Each row comes from the steps of one walk. Every step used is in the known rows, and no mark comes twice. Write the walk behind each row, first mark first.
Known rows:
busenu -> ruva: [-2 18 0 6 -12 -4 -4 2 5 -12 10 3 -4 2 -2 2 4 14 -3 4 -6 -4 10 24 0 2 4 3]
ruva -> bosor: [6 9 1 2 5 -14 -1 4 22 -2 -4 3 -2 0 -1 3 5 26 9 -16 -13 -5 7 -4 -1 -7 1 1]
ruva -> natin: [10 12 2 11 4 -5 -15 6 5 1 5 2 0 2 3 1 3 34 8 -10 -13 -4 3 0 -1 -2 3 3]
natin -> ruva: [-1 20 3 24 5 -2 -2 1 3 -3 2 0 4 -10 -1 -1 -9 19 1 -1 -9 -20 1 0 0 -1 -1 5]
bulis -> lelov -> madi: [-1 -3 10 -5 -2 -6 3 18 12 -21 -5 11 8 1 -10 -1 -7 1 -13 -9 6 -2 0 -6 9 10 1 -23]
madi -> lelov -> busenu -> ruva: [10 32 6 -14 -11 1 5 13 9 2 16 -9 -12 -3 6 -4 -4 0 -5 22 -1 -17 15 22 -18 11 4 -6]
busenu -> lelov: [-1 -4 2 3 7 4 11 22 -18 -3 -1 8 3 0 4 3 1 6 4 6 -2 3 4 18 -3 -12 -3 1]
bosor -> ruva -> natin -> lelov -> madi: [4 18 12 57 4 -2 -11 25 1 -24 11 13 6 -16 -11 -1 -3 76 6 -10 -27 13 3 11 -13 -20 4 -12]
bulis -> lelov: [2 -2 2 -11 -6 -6 0 20 6 -4 -6 9 4 1 4 1 -5 -9 -6 -3 4 -2 -1 -8 16 9 0 -11]
madi -> lelov -> busenu -> ruva -> natin: [18 47 6 -2 -6 -1 -8 18 13 2 21 -6 -11 1 7 -5 0 34 4 11 -14 -21 15 22 -20 7 4 -1]
bosor -> ruva -> natin -> lelov -> butar: [9 19 13 56 0 -5 -11 26 -9 -11 0 11 -3 -23 2 0 -4 83 8 0 -25 15 0 10 -2 -19 -4 6]
lelov -> natin: [7 -6 -2 -10 2 0 2 -3 -2 -2 1 6 2 -5 20 -2 -4 -19 16 -7 4 -9 3 1 -4 1 1 7]
madi -> lelov -> bulis: [6 17 6 10 13 7 7 10 -18 27 -4 -17 12 -11 -1 -6 -6 -6 -21 22 3 -7 4 -1 -7 7 0 13]
natin -> lelov -> busenu: [9 -13 7 -4 -1 3 6 18 -12 6 5 11 -15 -1 2 -4 -7 -8 6 7 -3 16 7 3 -11 -16 -9 -7]
natin -> lelov: [-1 -10 3 18 0 2 2 20 -12 0 -2 5 -1 -5 2 -2 -2 7 6 7 -7 20 2 1 -3 -17 -7 2]
bulis -> lelov -> natin -> ruva -> bosor: [15 22 3 4 4 -23 -3 24 29 -10 -6 20 9 -13 22 2 -12 17 20 -28 -16 -34 8 -10 11 1 1 3]
natin -> lelov -> bosor: [6 -13 1 11 -1 7 5 18 1 1 -6 10 -6 -4 -4 -5 -6 -13 20 -6 -2 6 10 4 0 -10 -5 4]
bosor -> lelov -> natin: [6 -13 1 4 -1 -1 3 42 -5 -3 1 8 1 -9 26 -1 -4 -11 17 3 -3 -9 5 8 -3 -8 -1 10]
bosor -> lelov -> madi: [-4 -9 7 18 2 -2 3 40 3 -19 3 6 4 -5 -9 1 -4 18 -7 3 -4 0 2 9 -5 -7 -2 -8]
madi -> lelov -> natin -> ruva -> bosor: [15 40 3 15 13 -10 1 16 27 1 -2 -8 8 -22 26 -4 -11 27 22 -8 -17 -42 11 -3 -16 -1 4 17]
ruva -> bosor -> lelov: [5 1 3 17 5 -15 -3 48 18 -1 -3 4 0 -3 5 5 5 33 6 -7 -20 -5 8 3 2 -17 -1 6]
bulis -> lelov -> busenu -> ruva: [10 14 6 -25 -19 -8 1 24 13 -7 12 17 -12 5 3 0 -6 -10 -8 2 1 -8 12 16 9 12 1 -19]
natin -> ruva -> bosor -> lelov: [4 20 6 41 8 -18 -7 48 20 -2 0 7 2 -12 5 4 -4 49 8 -6 -29 -23 10 3 3 -18 -2 11]

Write each row's walk:
[6 19 4 52 0 -1 -15 28 -5 -4 11 9 2 -14 4 0 1 63 13 -4 -28 13 2 8 -7 -23 2 -2] : bosor -> ruva -> natin -> lelov
[3 -11 7 29 7 2 4 17 -35 21 -7 8 7 -7 -6 -2 -5 1 -12 9 -5 22 7 4 2 -17 -8 14] : natin -> lelov -> bulis
[10 13 -1 -11 3 5 8 7 3 5 0 -12 6 -12 27 -7 -6 -18 14 10 4 -19 4 -1 -17 8 4 9] : madi -> lelov -> natin
[11 -6 7 -32 -6 -4 3 20 8 4 1 13 -10 4 2 -3 -8 -23 -5 -2 8 -4 4 -8 7 9 -3 -21] : bulis -> lelov -> busenu
[8 32 2 13 7 3 4 10 3 2 3 -10 11 -22 25 -7 -17 0 14 10 -3 -36 5 3 -16 7 2 14] : madi -> lelov -> natin -> ruva
[5 11 0 19 -4 4 1 3 17 0 3 6 0 -16 -5 -2 -4 2 17 -10 -4 -16 6 8 2 4 5 -6] : lelov -> bosor -> ruva
[13 -5 1 7 4 -17 0 45 17 -3 -2 11 0 -8 25 2 2 14 24 -14 -19 -15 11 5 -3 -15 -1 13] : ruva -> bosor -> lelov -> natin
[17 21 7 -22 -15 -23 -3 26 35 -8 7 20 -15 5 1 4 3 16 0 -14 -15 -14 18 12 9 4 3 -15] : bulis -> lelov -> busenu -> ruva -> bosor
[17 24 4 19 -5 -7 -13 28 27 -5 3 18 4 -9 0 -2 -6 28 19 -24 -12 -22 8 -1 15 10 7 -14] : bulis -> lelov -> bosor -> ruva -> natin
[15 0 3 25 3 3 -9 23 6 2 -1 13 -3 -1 -1 -4 -3 22 31 -17 -15 2 13 3 -1 -13 -4 7] : ruva -> natin -> lelov -> bosor
[4 3 1 35 -3 7 4 22 2 0 2 13 -2 -18 -1 -5 -6 10 21 -6 -11 1 10 12 -2 -13 -1 -3] : natin -> lelov -> bosor -> ruva
[6 18 12 44 6 -21 -3 47 18 -11 -10 8 -2 -20 0 3 -7 70 2 -3 -27 -20 8 6 8 -14 -9 19] : natin -> ruva -> bosor -> lelov -> butar
[16 44 4 31 5 5 -8 19 24 5 9 -8 5 -19 4 -8 -4 37 22 -4 -15 -31 8 7 -14 8 10 -1] : madi -> lelov -> bosor -> ruva -> natin
[16 20 7 13 -11 -8 -14 51 5 -4 22 13 -16 5 7 2 2 40 6 5 -23 -11 17 29 -5 -9 0 -1] : bosor -> lelov -> busenu -> ruva -> natin
[1 18 12 46 10 -18 -3 46 26 -24 1 11 6 -14 -9 4 -7 62 3 -14 -28 -22 10 6 -3 -15 -2 -1] : natin -> ruva -> bosor -> lelov -> madi
[14 22 1 16 9 -17 -2 4 23 -7 -2 10 4 -15 18 0 -9 26 24 -23 -19 -32 10 0 -2 -8 1 15] : lelov -> natin -> ruva -> bosor
[20 28 4 -2 -11 -8 -13 8 11 -5 21 11 -16 8 1 1 2 32 7 -6 -16 -11 15 24 -7 0 2 -3] : lelov -> busenu -> ruva -> natin
[6 21 10 41 -6 -6 -11 24 2 -30 14 15 -1 -1 -12 2 1 66 2 -9 -27 12 15 28 -8 -17 2 -3] : busenu -> ruva -> natin -> lelov -> madi
[9 30 -1 20 -9 -9 -16 8 9 -10 16 7 -3 5 0 3 6 48 5 -8 -19 -9 11 23 0 -1 8 6] : busenu -> ruva -> natin
